Every row comes from one small tree of marks. The marks that hang from a mark follow it in brackets, in the order of their numbers. Every link used is in the known rows. Which tree was each row made from?
Known rows:
J812{J189{J377{J611} J418{J994{J893}}}}: [-0.011 -0.427 -5.801 -0.245 -1.017  2.674 -0.817 -0.580  0.682  0.720
 -0.546 -0.756 -1.037 -1.926 -0.308  1.566 -3.310  0.031 -1.149 -0.464
  0.484 -0.192  1.419  0.140  0.603 -2.048]
J812{J189{J377{J418{J994} J611} J893}}: [-1.213 -1.060 -4.830 -0.166 -1.323  1.788 -0.469 -0.768  0.710  0.275
 -0.294  0.589 -1.359 -1.479 -0.374  0.816 -3.578 -1.071 -1.203 -0.763
 -0.541 -0.892  1.300  0.174  0.298 -1.971]
J893{J812{J189 J377{J41 J418 J611}} J994}: [-0.915  1.705 -7.575 -1.331 -0.732  1.153  0.072 -1.525  0.598 -1.537
  1.112  2.495 -1.248 -0.134 -0.410  0.439 -0.827 -0.994  1.979 -0.062
  0.228 -0.325 -0.153  0.576  1.102 -2.784]
J812{J189 J377{J41 J418{J994{J893}} J611}}: [-0.636  1.161 -8.017 -0.613  0.134  1.734 -0.940 -1.265  0.333 -0.924
  0.077  1.069 -1.172 -1.878 -0.764  1.419 -1.153 -2.197  1.334 -1.142
  0.132 -0.659 -0.908  0.266  1.080 -1.748]
J377{J41}: [-0.616  0.978 -2.911  0.743 -0.333  1.652  0.377 -1.480  0.094 -0.215
  0.005  1.228 -1.226  1.141 -0.345  0.574 -0.574 -0.751  1.043 -0.397
  1.240 -0.704 -0.500  0.477 -0.010 -0.942]
J189{J418{J994{J893}} J812{J377}}: [ 1.797  0.212 -5.792 -0.657 -1.029  2.350 -0.927 -0.826  0.566  0.785
  0.536 -0.256 -0.924 -1.071 -1.320  1.733  0.564  1.847  0.052 -0.660
 -0.400 -0.093  0.392  0.894  0.735 -3.101]
J994{J418 J893{J812{J189{J377{J41}}}}}: [ 0.888 -0.874 -6.114 -0.031 -0.167  1.991  0.975 -0.716  1.443  0.084
  0.303  2.232 -0.642 -1.659 -0.184  1.266 -1.249  0.000 -1.677 -0.172
 -0.279  0.750  1.617  0.958  1.093 -1.678]
J418{J812{J377} J994{J893}}: [ 1.083  2.055 -3.112 -0.063 -1.466  0.978 -1.129 -2.339  1.193 -0.280
  0.788  1.358 -0.483 -0.890 -1.609  2.117  0.206  1.033 -0.035 -1.095
  0.810  0.720  0.717  0.108  0.353  0.460]
J377{J418{J812{J189}} J611}: [-1.400 -0.138 -4.560  0.275 -0.723  1.256 -1.215 -2.136  0.085 -1.153
  0.284  1.250 -1.326  0.908 -0.510  0.209 -1.350 -0.971 -1.898 -1.025
  0.767 -1.612  0.078 -0.295  0.350 -1.327]
J189{J377{J418} J812 J893{J994}}: [-0.987 -0.815 -4.407 -0.058 -1.846  1.939  0.402 -0.128  1.111  0.651
  0.605  1.139 -1.559 -0.293  0.032  0.571 -2.059  1.310 -0.682 -0.307
 -1.739 -0.992  1.563  1.079 -0.135 -3.591]
J189{J418 J812}: [ 1.084 -0.776 -3.602  0.068 -1.123  2.436 -0.298 -0.943  0.049  0.843
  0.390 -0.398 -1.310  1.027 -0.727  0.501  0.195  1.530 -1.125 -0.213
  0.028 -1.117  0.646  0.744  0.273 -3.011]
J377{J41 J418{J812 J994{J893}} J611}: [-2.277  1.436 -7.375  0.826 -0.227  1.550 -1.404 -1.561  0.240 -1.716
 -0.175  2.411 -1.122  1.136 -0.245  1.413 -2.179 -0.322 -0.824 -2.207
  1.197 -1.413 -1.647  0.122  0.227 -3.165]
J377{J41 J418{J994} J611}: [-2.542  0.935 -7.478  0.512 -0.055  1.613 -1.084 -1.469 -0.542 -1.369
 -0.549  1.798 -1.457  1.211 -0.027  1.263 -1.767 -0.970  0.796 -1.660
  0.825 -1.623 -1.799  0.081  0.059 -3.335]
J418{J812{J189 J377{J41 J611}} J994{J893}}: [ 0.441  2.687 -6.334  0.012 -0.588  1.698 -1.361 -1.177  1.088 -0.697
  0.210  1.115 -0.790 -1.118 -1.313  1.764 -1.804 -0.871  0.349 -1.642
  1.188  0.050 -0.524  0.037  0.798 -0.497]
J893{J994}: [-0.157  1.067 -1.815  0.085 -1.399  1.202  0.221 -2.129  0.575 -0.278
  0.392  1.355 -1.534  0.514 -0.397  0.910 -0.120  0.685  1.768  0.431
  0.413 -0.074  0.631  0.434  0.129 -0.025]
J377{J41 J418{J812} J611}: [-2.339  0.704 -5.584  1.076 -0.193  1.510 -0.765 -1.614 -0.176 -1.543
  0.157  2.132 -1.295  2.039 -0.058  0.419 -1.569 -1.047 -0.732 -1.502
  1.337 -1.997 -1.699 -0.036  0.177 -2.650]
J874{J377{J41 J418{J994{J893}}}}: [-0.886  0.942 -5.398  0.510 -0.633  0.975 -0.016 -2.151 -0.125 -0.913
  0.690  1.524 -0.151  0.321  0.042  1.754 -0.882 -0.794 -0.804 -1.683
  0.338 -0.667  0.589  0.557  0.373 -1.224]
J611{J377}: [ 0.221 -0.393 -1.195  1.286 -1.073  0.986  0.065 -1.368 -0.359  0.062
  0.568  0.945 -1.072 -0.564 -0.004 -0.697 -0.445 -0.867 -0.788  1.081
  1.015 -0.852  1.424 -0.194 -0.112 -0.060]
J377{J41 J418{J812{J189} J994} J611}: [-2.149  1.547 -7.571  0.439 -0.360  1.683 -1.596 -1.422 -0.081 -1.622
 -0.111  1.560 -1.357  1.314 -0.560  1.480 -2.333 -1.470 -0.724 -2.498
  1.322 -1.784 -1.646 -0.173  0.110 -2.984]
J994{J418{J812{J377{J41}}} J893}: [ 1.418 -0.074 -3.852  0.870 -0.274  1.614  0.345 -1.446  1.250 -0.196
  0.846  2.458 -0.636 -1.570 -0.940  2.010  0.771  0.025 -0.578 -0.457
  0.095  0.401 -0.134  0.705  1.129  0.343]
J994{J418{J812{J189{J377{J41 J611}}}}}: [ 0.280 -0.437 -4.484  0.996 -0.474  2.174 -0.006 -0.769  0.570 -0.036
  0.132  1.166 -1.159 -0.475 -0.416  1.504 -1.321 -1.091 -1.563 -0.799
  0.564 -0.436 -0.173  0.073  0.572 -0.155]
J189{J377{J611}}: [-1.021 -0.138 -2.969  0.631 -1.107  1.985 -0.071 -0.990  0.218  0.550
 -0.474  0.127 -1.107 -0.391  0.507  0.041 -2.256  0.088 -0.036  0.584
  0.759 -0.264  1.060 -0.161 -0.001 -0.300]

Write each row's tree:
[ 1.017 -0.088 -4.743 -0.271 -1.332  2.395 -0.958 -0.929  0.022  0.703
  0.172 -0.481 -1.275  0.926 -1.021  1.491 -0.046  1.916 -0.977 -1.011
  0.108 -0.807  0.448  0.654  0.008 -3.630] => J189{J418{J994} J812}
[ 0.078  2.638 -5.704  0.477 -0.792  1.466 -1.223 -1.538  0.914 -0.851
  0.205  1.801 -0.668 -0.571 -1.073  1.693 -1.078  0.149  0.656 -1.360
  1.397  0.120 -0.973  0.060  0.595 -0.648] => J418{J812{J377{J41 J611}} J994{J893}}
[-1.291 -0.275 -3.762  1.318 -0.505  1.092  0.023 -1.277 -0.563 -0.725
  0.651  1.468 -1.195 -0.007  0.166 -0.206 -0.676 -1.644 -0.760 -0.032
  0.811 -1.681  0.195  0.061 -0.195 -2.171] => J611{J377{J41 J418}}
[ 0.903 -0.354 -4.304 -0.652 -0.829  1.513  0.294 -1.690  1.261  0.035
  0.464  1.547 -0.622 -0.609 -0.748  0.226 -1.248  0.806 -1.612  0.139
  0.443  0.286  2.221  0.799  0.984 -2.020] => J994{J893{J812{J189{J418}}}}
[-2.330  0.596 -7.829  0.090 -0.596  1.891 -0.455 -0.790  0.440 -0.617
 -0.403  1.454 -0.895 -0.323  0.632  0.972 -3.210  0.307 -0.636 -0.964
  0.468 -0.432  0.361  0.302  0.024 -3.660] => J189{J377{J41 J418{J994{J893{J812}}} J611}}
[-0.102  1.630 -3.325  0.764 -0.745  1.395 -0.445 -1.690  0.308 -0.654
  0.672  1.429 -0.962  0.638 -0.847  0.483 -0.285 -0.894  0.722 -0.450
  1.561 -0.585 -1.088 -0.117  0.537  0.200] => J418{J812{J377{J41 J611}}}
[ 1.208  0.622 -2.808  0.023 -1.133  1.385  0.155 -1.807  0.999 -0.349
  1.141  1.653 -1.288 -0.813 -1.038  2.147  0.879 -0.114  0.830 -0.129
 -0.117  0.260  0.173  0.424  0.826  0.756] => J893{J994{J418{J812{J189 J377}}}}
[-2.064  0.655 -6.260  0.699 -0.105  1.652 -0.876 -1.407 -0.042 -1.502
  0.103  1.647 -1.381  1.465 -0.276  0.411 -2.030 -1.850 -0.970 -1.725
  1.217 -2.046 -1.348 -0.069  0.344 -2.600] => J377{J41 J418{J812{J189}} J611}
[ 0.578  2.537 -4.217  0.209 -1.039  1.243 -0.958 -1.864  1.135 -0.555
  0.585  1.484 -0.537 -0.496 -1.453  2.137 -0.290  0.428  0.528 -1.508
  1.170  0.477 -0.210  0.272  0.358 -0.359] => J418{J812{J377{J41}} J994{J893}}
[-0.943  0.758 -3.568  0.923 -0.868  0.876  0.115 -2.410 -0.215 -1.065
  1.389  1.478 -0.205  1.618 -0.109  0.818 -0.449 -1.186 -1.673 -1.607
  0.870 -1.187  0.310  0.251  0.207 -0.530] => J874{J377{J41 J418{J812}}}
[ 0.633 -0.407 -5.337  1.062 -0.140  2.371  0.191 -0.510  1.373 -0.083
  0.014  1.751 -0.879 -1.544 -0.281  1.556 -1.901 -0.521 -2.097 -0.805
  0.296  0.033  0.236  0.486  1.019 -0.551] => J994{J418{J812{J189{J377{J41 J611}}}} J893}
[-1.472  0.745 -5.293  1.223 -0.602  1.172 -0.187 -1.980 -0.559 -1.408
  0.894  1.749 -0.376  1.628  0.304  0.348 -1.473 -1.584 -1.533 -1.463
  1.129 -1.634 -0.539  0.052  0.549 -0.819] => J874{J377{J41 J418{J812} J611}}
[-1.971 -0.990 -7.195  0.817 -0.709  2.557  0.212  0.741  0.437  0.330
 -0.225  1.241 -1.500  0.384  0.507 -0.468 -3.524 -0.144 -1.015 -0.876
 -0.757 -1.934 -0.168  0.836  0.098 -4.658] => J189{J377{J41 J418 J611} J812 J893}
[-0.066  1.832 -6.573 -0.368 -0.636  1.319 -0.542 -1.469  0.697 -0.676
  0.012  2.195 -0.698 -0.383 -0.638  1.244 -1.170  0.500  1.129 -0.686
  0.788  0.492  0.148  0.455  0.650 -1.860] => J418{J994{J893{J812{J377{J41 J611}}}}}
[-0.154 -0.423 -5.092 -0.315 -1.168  2.620 -0.835 -0.726  0.354  0.734
 -0.458 -1.079 -1.204 -1.430 -0.430  1.529 -3.052 -0.225 -0.754 -0.588
  0.545 -0.424  1.073 -0.027  0.321 -1.956] => J812{J189{J377{J611} J418{J994}}}
[-1.054  0.345 -5.161  1.168 -0.546  1.071 -0.518 -1.131 -0.241 -0.872
  0.420  1.784 -0.979 -0.772  0.020  0.635 -1.099 -0.980 -0.893 -0.685
  0.761 -1.218  0.239  0.175 -0.179 -2.705] => J611{J377{J41 J418{J994{J893}}}}
[-0.525  1.416 -7.023 -0.324 -0.804  1.853 -0.528 -0.846  0.997 -0.336
 -0.442  1.289 -0.801 -0.729 -0.193  1.138 -2.833  0.381 -0.254 -0.960
  0.916  0.439  1.001  0.418  0.336 -2.386] => J418{J994{J893{J812{J189{J377{J41 J611}}}}}}
[-0.909  1.350 -4.724  0.734 -1.048  0.840 -0.382 -2.520 -0.263 -1.077
  1.155  1.264 -0.147  1.449 -0.315  1.791 -0.595 -0.894 -1.550 -2.157
  0.822 -0.979  0.223  0.179 -0.028 -0.938] => J874{J377{J41 J418{J812 J994}}}
[ 0.396  0.579 -1.366  0.343 -1.732  1.163 -0.086 -1.676  1.281 -0.186
  0.873  1.505 -1.283  0.492 -1.360  0.627 -1.656 -0.384 -1.008 -0.787
  0.532 -0.621  1.098  0.271  0.303 -0.109] => J418{J812{J189{J893{J994}}}}
[ 0.186  1.263 -3.863 -1.214 -1.452  1.045  0.416 -1.912  1.037 -0.697
  0.917  1.937 -1.226  0.624 -0.570  0.254 -0.872  0.323  0.865  0.299
  0.390  0.242  1.822  0.558  0.509 -1.390] => J893{J812{J189} J994}
[-1.210  0.085 -5.451  0.170 -0.623  2.413  0.022 -0.334  0.258  0.359
  0.178 -0.137 -1.248  0.666  0.341  0.392 -1.059  0.424 -0.928 -0.911
 -0.246 -1.166  0.519  0.677 -0.581 -3.686] => J189{J377{J41 J418} J812}
[ 1.566 -0.587 -1.635  0.562 -0.943  1.222  0.108 -2.052  0.566 -0.022
  1.083  1.594 -0.860 -0.613 -1.223  1.944  1.732 -0.192 -0.707 -0.090
  0.047  0.181  0.149  0.181  0.679  1.302] => J994{J418{J812{J377}}}
[-1.739  0.919 -5.226  0.162 -0.474  1.246 -0.637 -2.041 -0.124 -0.903
  0.077  1.488 -1.205  1.127 -0.523  2.089 -0.412 -0.439  0.308 -1.746
  0.466 -1.092 -0.823  0.445 -0.406 -2.843] => J377{J41 J418{J994}}
[ 0.922 -0.183 -5.732 -0.810 -0.660  1.604  0.057 -1.432  1.097 -0.123
  0.516  1.674 -0.604 -1.353 -0.721  0.040 -1.002  0.146 -0.416  0.559
  0.362  0.366  1.512  0.614  1.528 -1.884] => J994{J893{J812{J189{J418} J377{J611}}}}
[-2.530 -0.122 -5.709  1.036 -1.336  1.777 -0.401 -0.354  0.643 -0.276
 -0.211  1.736 -1.088  0.013 -0.026  1.216 -4.221 -0.342 -1.002 -1.615
  0.178 -1.296 -0.362  0.243 -0.119 -3.383] => J189{J377{J41 J418{J812 J994} J611} J893}
[ 0.732  0.819 -7.835 -0.177 -0.616  2.761 -1.064 -0.218 -0.238  0.309
  0.132 -0.075 -1.252  0.127 -0.907  1.335 -0.221  0.597  1.228 -0.979
  0.321 -1.031 -1.444  0.594  0.677 -3.988] => J189{J418{J994} J812{J377{J41 J611}}}
[-1.054  0.689 -4.806  1.404 -0.796  0.961 -0.809 -1.291 -0.007 -1.101
  0.709  1.889 -0.855 -0.155 -0.299  0.797 -1.402 -0.834 -1.864 -1.148
  1.151 -1.346  0.135  0.014 -0.252 -2.537] => J611{J377{J41 J418{J812 J994{J893}}}}
[ 0.516  0.894 -6.337 -1.426 -1.316  1.509  0.036 -1.450  0.710 -0.628
  1.097  1.647 -1.111 -0.648 -0.671  0.587 -0.865  0.031  1.684  0.606
  0.290  0.135  0.639  0.492  1.444 -2.298] => J893{J812{J189{J418} J377{J611}} J994}
[-1.447 -1.501 -6.525  0.600 -1.390  2.459  0.767  0.426  0.633  0.624
 -0.042  1.664 -0.918  0.045  0.246  0.158 -4.737  0.391 -0.883 -0.077
  0.278 -0.975  0.229  0.792  0.747 -5.144] => J189{J377{J41 J611} J418 J893{J812}}
[ 0.491 -1.036 -4.035  0.045 -1.474  2.896 -0.088 -0.253  0.390  1.560
  0.209 -1.412 -1.105 -0.220 -0.063  0.748 -1.122  1.930 -1.619 -0.051
 -0.123 -0.617  1.537  0.658 -0.094 -3.228] => J189{J377 J418 J812}
